Every row comes from one small tree of marks. The marks that hang from a mark follow it in brackets, in alphabetical order. Every link used is in the known rows. Which tree was each row made from?
Known rows
nekub(kuzi(reme zivilu(sutag)) zorog): -75.6, -27.9, -5.9, -10.0, 27.9, 36.0, -23.6, 2.7, 37.1, 17.1, -15.6, 8.5, -65.1, -22.5, -59.8, -12.1, -11.6, -35.3, 19.5, -13.5, 12.5, -10.7, -29.2
pudi(zefope(kuzi(zivilu) namu)): -55.6, 33.9, 7.5, -19.2, 13.6, 20.9, -12.3, -2.6, 2.0, 38.1, -1.1, 24.4, -24.8, -22.6, -46.6, 9.2, -22.5, -57.9, 12.2, 2.4, 22.0, 10.1, -64.8
kuzi(nekub(zorog) reme zivilu(sutag)): -66.7, -19.4, -14.0, -7.5, 28.5, 37.7, 0.5, 1.1, 9.2, 22.2, -27.3, 18.4, -86.5, -37.2, -51.8, -23.5, -9.0, -41.5, -1.4, -4.3, 35.6, 3.4, -54.9
pudi(zefope(namu)): -42.1, 38.2, 5.1, -17.3, 22.8, 16.5, 1.3, -4.5, 1.5, 30.6, 15.5, 9.3, -7.2, -16.4, -25.8, 6.5, -21.6, -50.0, 16.4, 2.0, 9.3, 20.7, -43.7
pudi(zefope(dobod kuzi(zivilu) namu(fizil nareb))): -47.6, 15.5, 13.9, -5.2, 15.2, 17.5, -7.7, -17.6, -0.9, 44.4, 10.8, 25.9, -49.3, -18.1, -48.7, 13.2, -42.1, -74.4, 15.6, 13.5, 29.3, 11.9, -67.7
zefope(dobod kuzi(zivilu)): -53.4, 32.7, 7.4, -9.7, 12.7, 20.7, -12.8, -19.4, -9.0, 34.2, -1.6, 29.6, -41.6, -6.5, -64.5, 10.1, -14.7, -47.6, 19.3, -5.9, 24.9, -11.0, -70.3
sutag(zivilu(kuzi(nekub))): -35.2, 7.2, 11.6, -25.6, 7.7, 15.8, 10.5, -2.3, -0.3, 7.0, -17.3, 0.3, -24.9, -3.8, -40.9, 19.1, -6.5, -36.6, 3.3, -4.7, 12.5, 29.4, -55.6
zivilu(sutag): -41.0, 22.1, 4.4, 2.8, 18.0, 18.1, 14.6, 1.3, 16.7, 23.9, 10.2, -8.0, -17.4, -18.7, -17.1, 7.1, -16.9, -40.9, 13.3, -1.1, 5.0, 20.3, -32.7
sutag(zivilu(kuzi(nekub reme))): -46.1, 0.8, 4.3, -24.5, 11.6, 20.7, 2.0, -4.5, -2.2, 6.4, -23.1, 2.4, -40.5, -3.3, -42.9, 8.0, -12.2, -35.2, -2.4, -6.0, 13.7, 27.8, -57.1
kuzi(nekub reme zivilu): -52.5, 5.2, -15.2, -29.2, 28.2, 30.4, -8.9, -10.8, -9.7, 25.0, -29.7, 28.1, -65.9, -25.5, -57.7, -29.2, -7.1, -50.9, -14.1, -12.5, 28.9, 11.5, -68.9
sozo(zorog): -43.7, 32.4, 7.1, -5.3, 23.2, 11.0, -4.8, -10.5, 8.0, 18.0, -7.5, -16.1, -15.8, -20.1, -14.6, 6.7, -7.7, -28.6, 32.6, -15.3, 1.8, 10.6, -30.0
dobod(reme zefope(kuzi(zivilu) namu(nareb))): -61.3, 5.0, 21.8, -32.5, 28.3, 14.5, 15.3, -9.3, 38.4, 41.7, -14.3, 7.6, -25.1, -17.9, -44.1, 20.7, -24.3, -63.6, 23.3, -5.2, 23.3, -29.7, -78.4
sutag(zivilu(kuzi(reme))): -45.8, 3.7, 2.1, -27.8, 11.1, 17.6, -7.5, -5.9, 0.0, 4.9, -13.3, -10.0, -32.8, -1.8, -38.2, 11.8, -8.3, -32.7, 7.1, -7.9, 7.1, 28.8, -46.0
dobod(zefope(kuzi(zivilu))): -38.4, 19.1, 0.3, -37.8, 12.3, 17.8, 5.7, 7.0, 17.6, 28.7, -11.3, 3.0, -16.3, -37.8, -49.6, 15.9, -0.2, -54.7, 19.1, -4.3, 7.3, -13.0, -66.8
fizil(namu(nareb)): -22.9, -3.6, 22.3, -27.9, 27.2, -14.1, 7.9, -5.7, 16.3, 28.9, 9.4, 13.9, -22.7, -7.6, -23.7, 3.2, -29.9, -54.7, 27.9, -20.0, -7.3, 22.4, -21.9
kuzi(nekub(zorog) zivilu): -41.8, -0.4, -5.2, -30.6, 25.6, 26.4, 7.0, -3.6, 1.6, 18.9, -20.7, 18.7, -55.0, -31.6, -58.6, -8.5, 6.5, -42.7, 10.2, -14.1, 27.2, 1.3, -54.4
zivilu(kuzi(nekub(zorog) reme) sutag): -69.3, -9.9, 9.9, 15.9, 11.0, 36.7, 15.3, 11.4, 27.1, 21.2, -10.0, 11.2, -59.7, -24.8, -29.9, 5.3, -35.6, -29.5, 6.2, 0.0, 9.7, 8.8, -51.1
pudi(zefope(kuzi namu)): -52.3, 40.9, 12.5, -10.7, 14.2, 17.9, -1.7, -3.0, 6.7, 34.4, 6.6, 18.7, -11.6, -12.3, -35.5, 15.1, -33.5, -52.2, 16.5, 2.6, 8.9, 8.7, -55.3
pudi(zefope(dobod kuzi(nekub reme) namu(fizil))): -60.0, 27.1, 3.9, 5.9, 14.4, 25.8, 7.8, -11.8, -8.0, 40.2, 1.0, 38.4, -49.1, -8.3, -50.4, 1.6, -52.8, -60.3, -0.7, 14.5, 26.6, 8.3, -73.3
zefope(dobod namu(fizil nareb)): -37.3, 16.1, 19.0, 2.9, 26.8, -2.9, 12.0, -28.8, 13.9, 50.9, 24.1, 17.5, -36.4, 8.3, -39.8, 16.1, -45.5, -69.7, 15.8, -2.2, 18.7, 13.6, -43.0
reme(kuzi): -32.6, 32.7, 13.6, -22.8, 21.2, 17.0, -3.5, -5.0, 2.6, 19.3, -4.8, -4.0, -11.0, -2.4, -42.7, 13.1, -10.7, -42.3, 16.0, 4.9, -18.6, 8.1, -43.3
namu(fizil nareb): -10.1, -5.0, 8.4, -23.5, 22.0, 5.0, 13.4, -16.7, 13.5, 19.7, 9.9, -16.5, -34.0, -15.6, -22.9, 8.9, -34.3, -68.3, 13.3, -8.0, -7.3, 31.0, -28.3
dobod(reme): -46.3, 27.0, 4.3, -27.6, 29.8, 22.4, 18.0, -17.4, 5.1, 10.3, 0.2, -9.1, -9.3, -0.5, -23.8, 1.4, -15.1, -32.7, 21.5, -15.3, 4.7, -0.2, -45.4
dobod(zefope): -24.7, 23.3, -2.3, -35.8, 21.1, 13.9, 19.5, 5.9, 16.9, 21.1, 5.6, -12.5, 1.1, -32.4, -28.6, 13.0, 0.9, -47.0, 23.5, -4.9, -5.0, -2.5, -45.8

Which tree is each row?
-68.6, -21.6, -7.8, -27.1, 30.8, 32.4, -29.0, -3.6, 28.2, 13.9, -17.8, 12.0, -59.1, -16.9, -67.2, -13.3, -6.2, -35.1, 22.1, -22.6, 6.8, -14.7, -30.8 : nekub(kuzi(reme zivilu) zorog)
-48.7, 37.6, 16.0, 5.0, 13.4, 21.4, 13.9, -17.1, -6.3, 31.8, -3.9, 37.9, -34.5, 4.6, -57.1, 12.8, -32.7, -43.4, 11.9, -3.0, 16.6, -14.4, -71.6 : zefope(dobod kuzi(nekub))
-64.5, 6.9, 8.5, 10.6, 7.6, 29.2, 0.7, 6.7, 23.5, 25.0, 2.4, 0.5, -39.2, -19.5, -20.1, 8.5, -34.8, -34.0, 5.8, -0.7, 2.3, 21.0, -47.0 : zivilu(kuzi(reme) sutag)
-50.4, 32.1, 15.7, -7.2, 29.1, 28.2, 17.1, -24.0, -10.5, 20.3, -1.4, 13.6, -27.8, 12.1, -46.0, 5.4, -22.0, -35.4, 19.1, 7.1, 11.2, -14.0, -65.8 : zefope(dobod(reme(kuzi(nekub))))
-47.0, 33.5, 2.3, -13.8, 12.1, 32.5, -13.8, -11.2, -20.5, 23.6, 6.9, 19.7, -36.1, -24.1, -47.1, 5.5, -15.9, -49.1, 22.5, 10.0, 22.3, 2.4, -68.4 : pudi(zefope(dobod kuzi(zivilu)))
-44.2, 8.1, -1.9, -10.3, 19.2, 26.5, 11.7, 1.5, 4.4, 30.3, -19.0, 21.3, -48.0, -34.1, -44.6, -9.8, -4.8, -53.7, -8.1, 0.0, 34.0, 19.2, -64.2 : kuzi(nekub zivilu(sutag))
-48.2, 0.9, 10.0, -11.0, 22.1, 31.2, 2.6, 6.2, 10.1, 23.5, -25.1, 9.7, -53.6, -25.0, -59.0, 3.8, -3.4, -45.2, 8.2, 14.1, 10.7, 2.1, -57.7 : reme(kuzi(nekub(zorog) zivilu(sutag)))
-48.0, 9.6, 18.5, -30.5, 37.0, 10.6, 29.5, -10.7, 37.6, 33.9, 2.7, -8.4, -8.2, -12.7, -22.9, 17.9, -23.2, -56.3, 27.7, -5.7, 10.4, -19.1, -57.7 : dobod(reme zefope(namu(nareb)))
-55.5, -12.4, 1.1, -29.1, 25.6, 26.9, -18.7, -0.5, 30.5, 14.8, -10.9, 9.5, -39.5, -17.9, -64.7, 0.3, 1.2, -36.9, 29.1, -21.4, 5.6, -12.7, -28.6 : nekub(kuzi(zivilu) zorog)
-57.1, 29.9, 8.9, -1.8, 26.8, 7.4, 25.6, -27.1, 5.3, 42.3, 15.9, 17.7, -23.4, 14.6, -42.8, 9.7, -39.2, -51.7, 13.5, -3.4, 28.3, 4.7, -54.1 : zefope(dobod(reme) namu(fizil))
-64.8, 2.8, 10.8, 15.0, 8.2, 33.3, 13.9, 8.2, 20.9, 27.2, -10.3, 15.8, -49.0, -20.9, -26.2, 3.0, -39.8, -37.8, -6.5, 1.9, 9.7, 19.2, -60.6 : zivilu(kuzi(nekub reme) sutag)
-43.4, 17.6, 9.0, -15.7, 18.7, 24.0, -11.8, 1.8, 6.0, 27.2, -13.0, -0.4, -32.7, -20.3, -49.0, 6.4, -2.8, -49.9, 8.1, 13.6, 3.4, 14.0, -53.2 : reme(kuzi(zivilu(sutag)))
-60.9, -3.5, -12.4, -8.2, 24.3, 34.2, -1.9, -2.4, 0.9, 29.3, -27.7, 23.9, -72.3, -32.8, -47.4, -27.2, -13.6, -51.7, -17.2, -0.9, 36.0, 16.6, -66.9 : kuzi(nekub reme zivilu(sutag))
-68.6, -8.1, -4.1, -11.2, 23.1, 31.2, -26.0, -1.6, 27.0, 25.7, -15.8, 16.3, -47.8, -17.1, -54.0, -15.9, -17.6, -48.0, 0.5, -9.6, 12.8, 5.5, -44.3 : nekub(kuzi(reme zivilu(sutag)))
-43.0, 4.3, 17.9, -6.5, 16.2, 18.7, 15.5, -3.3, 16.7, 32.7, -0.9, 17.9, -44.1, -19.8, -38.8, 16.0, -49.8, -66.8, 14.3, 7.4, 12.3, 10.1, -54.7 : pudi(zefope(kuzi(nekub(zorog)) namu(fizil nareb)))
-60.7, 1.8, -15.6, -13.6, 24.7, 29.1, -17.5, -4.9, 4.4, 26.9, -11.5, 5.5, -60.5, -31.4, -40.2, -20.1, -7.8, -47.8, -1.7, -5.0, 26.5, 18.7, -50.1 : kuzi(reme zivilu(sutag))
-53.3, 0.5, -8.6, -15.9, 32.2, 29.9, 10.6, -7.3, 5.5, 12.5, -16.8, 12.8, -59.3, -14.3, -44.9, -15.6, -19.1, -32.4, 8.2, -15.6, 7.7, -4.3, -42.6 : kuzi(nekub(zorog) reme)
-62.4, -19.2, 3.3, -11.6, 23.5, 29.7, -12.9, 5.6, 39.3, 18.0, -8.7, 6.1, -45.1, -23.3, -57.1, 1.8, -4.4, -37.4, 27.0, -12.5, 11.3, -8.4, -27.1 : nekub(kuzi(zivilu(sutag)) zorog)
-71.7, 25.9, 38.4, 8.7, 28.9, 9.1, 7.8, -36.1, 22.2, 50.2, 7.7, 30.8, -35.8, 26.8, -45.7, 25.4, -56.3, -54.8, 28.0, -6.5, 24.1, -27.6, -68.1 : zefope(dobod(reme) kuzi namu(nareb))
-56.1, -1.3, 18.6, 14.7, 6.4, 30.2, 26.0, 14.4, 29.2, 22.1, -3.1, 8.4, -39.8, -25.3, -27.2, 19.4, -28.7, -31.0, 13.5, 0.5, 8.1, 10.9, -48.8 : zivilu(kuzi(nekub(zorog)) sutag)
-58.1, 23.2, -3.2, -9.1, 16.1, 40.2, -12.1, -11.8, -24.4, 24.0, -8.3, 33.9, -59.3, -24.3, -54.2, -9.6, -25.6, -50.2, 7.1, 11.2, 29.1, -1.5, -80.5 : pudi(zefope(dobod kuzi(nekub reme zivilu)))
-60.8, 28.5, 9.0, -1.0, 9.4, 5.2, -2.0, -18.6, 5.2, 58.5, 0.4, 42.3, -44.4, -0.5, -73.6, 16.4, -36.2, -67.6, 4.6, -2.4, 37.6, 3.1, -72.0 : zefope(dobod kuzi(zivilu) namu(fizil))
-70.6, 12.5, 10.8, -8.3, 22.0, 35.6, 11.5, -21.5, -4.2, 24.3, -19.0, 34.7, -62.6, -3.6, -69.5, 4.8, -20.3, -36.8, 22.6, -5.7, 39.1, -34.0, -82.3 : zefope(dobod(reme) kuzi(nekub(zorog) zivilu))
-61.8, -1.5, -6.0, -28.4, 26.0, 28.1, -32.2, -8.0, 18.2, 22.6, -18.0, 19.4, -42.5, -11.5, -62.0, -17.5, -12.0, -47.5, 2.2, -18.4, 7.2, 1.4, -45.8 : nekub(kuzi(reme zivilu))
-51.1, 20.4, 9.2, -34.4, 29.5, 28.4, -0.7, -14.2, 0.0, 13.9, -17.6, -4.7, -23.9, -4.1, -45.8, 1.7, -5.4, -40.2, 16.3, 0.4, 6.0, -3.1, -61.2 : dobod(reme(kuzi(zivilu)))
-66.3, 41.3, 15.6, -0.3, 33.4, 10.8, 15.2, -30.0, 6.6, 43.2, 15.8, 23.5, -17.1, 19.8, -41.0, 10.2, -29.6, -40.6, 21.8, -8.3, 28.2, -10.6, -57.0 : zefope(dobod(reme) namu)
-49.6, 19.6, 27.8, 11.1, 16.3, -1.7, 8.5, -26.7, 20.0, 55.5, 13.5, 30.1, -42.0, 14.0, -52.7, 27.5, -60.1, -71.7, 16.1, -1.5, 17.5, -0.5, -57.9 : zefope(dobod kuzi namu(fizil nareb))
-61.5, 25.3, 28.6, 4.6, 25.5, 26.2, 13.3, -22.6, 2.4, 37.2, 4.5, 32.9, -39.0, 1.4, -37.6, 13.3, -53.0, -57.5, 19.8, 12.0, 27.5, -13.2, -77.5 : pudi(zefope(dobod(reme) kuzi(nekub) namu(nareb)))
-51.2, 11.4, 19.6, 13.7, 3.2, 27.0, 24.0, 11.7, 22.8, 27.9, -3.2, 13.9, -29.0, -21.7, -24.0, 16.6, -32.6, -39.3, 0.9, 3.0, 8.2, 21.7, -59.0 : zivilu(kuzi(nekub) sutag)
-90.3, 23.9, 9.2, 18.5, 18.5, 18.0, -16.8, -17.7, 12.5, 61.8, -4.2, 47.5, -62.5, 0.6, -66.7, 3.9, -39.2, -55.0, 4.0, 1.1, 44.5, -10.2, -75.3 : zefope(dobod kuzi(reme zivilu(sutag)) namu)
-45.1, 19.3, -1.8, -28.5, 16.6, 20.5, 7.9, 4.7, 20.2, 25.0, -8.5, -0.9, -19.4, -27.1, -40.7, 11.0, -17.0, -47.2, 17.8, -5.3, -4.2, -16.1, -59.2 : dobod(zefope(kuzi(reme)))
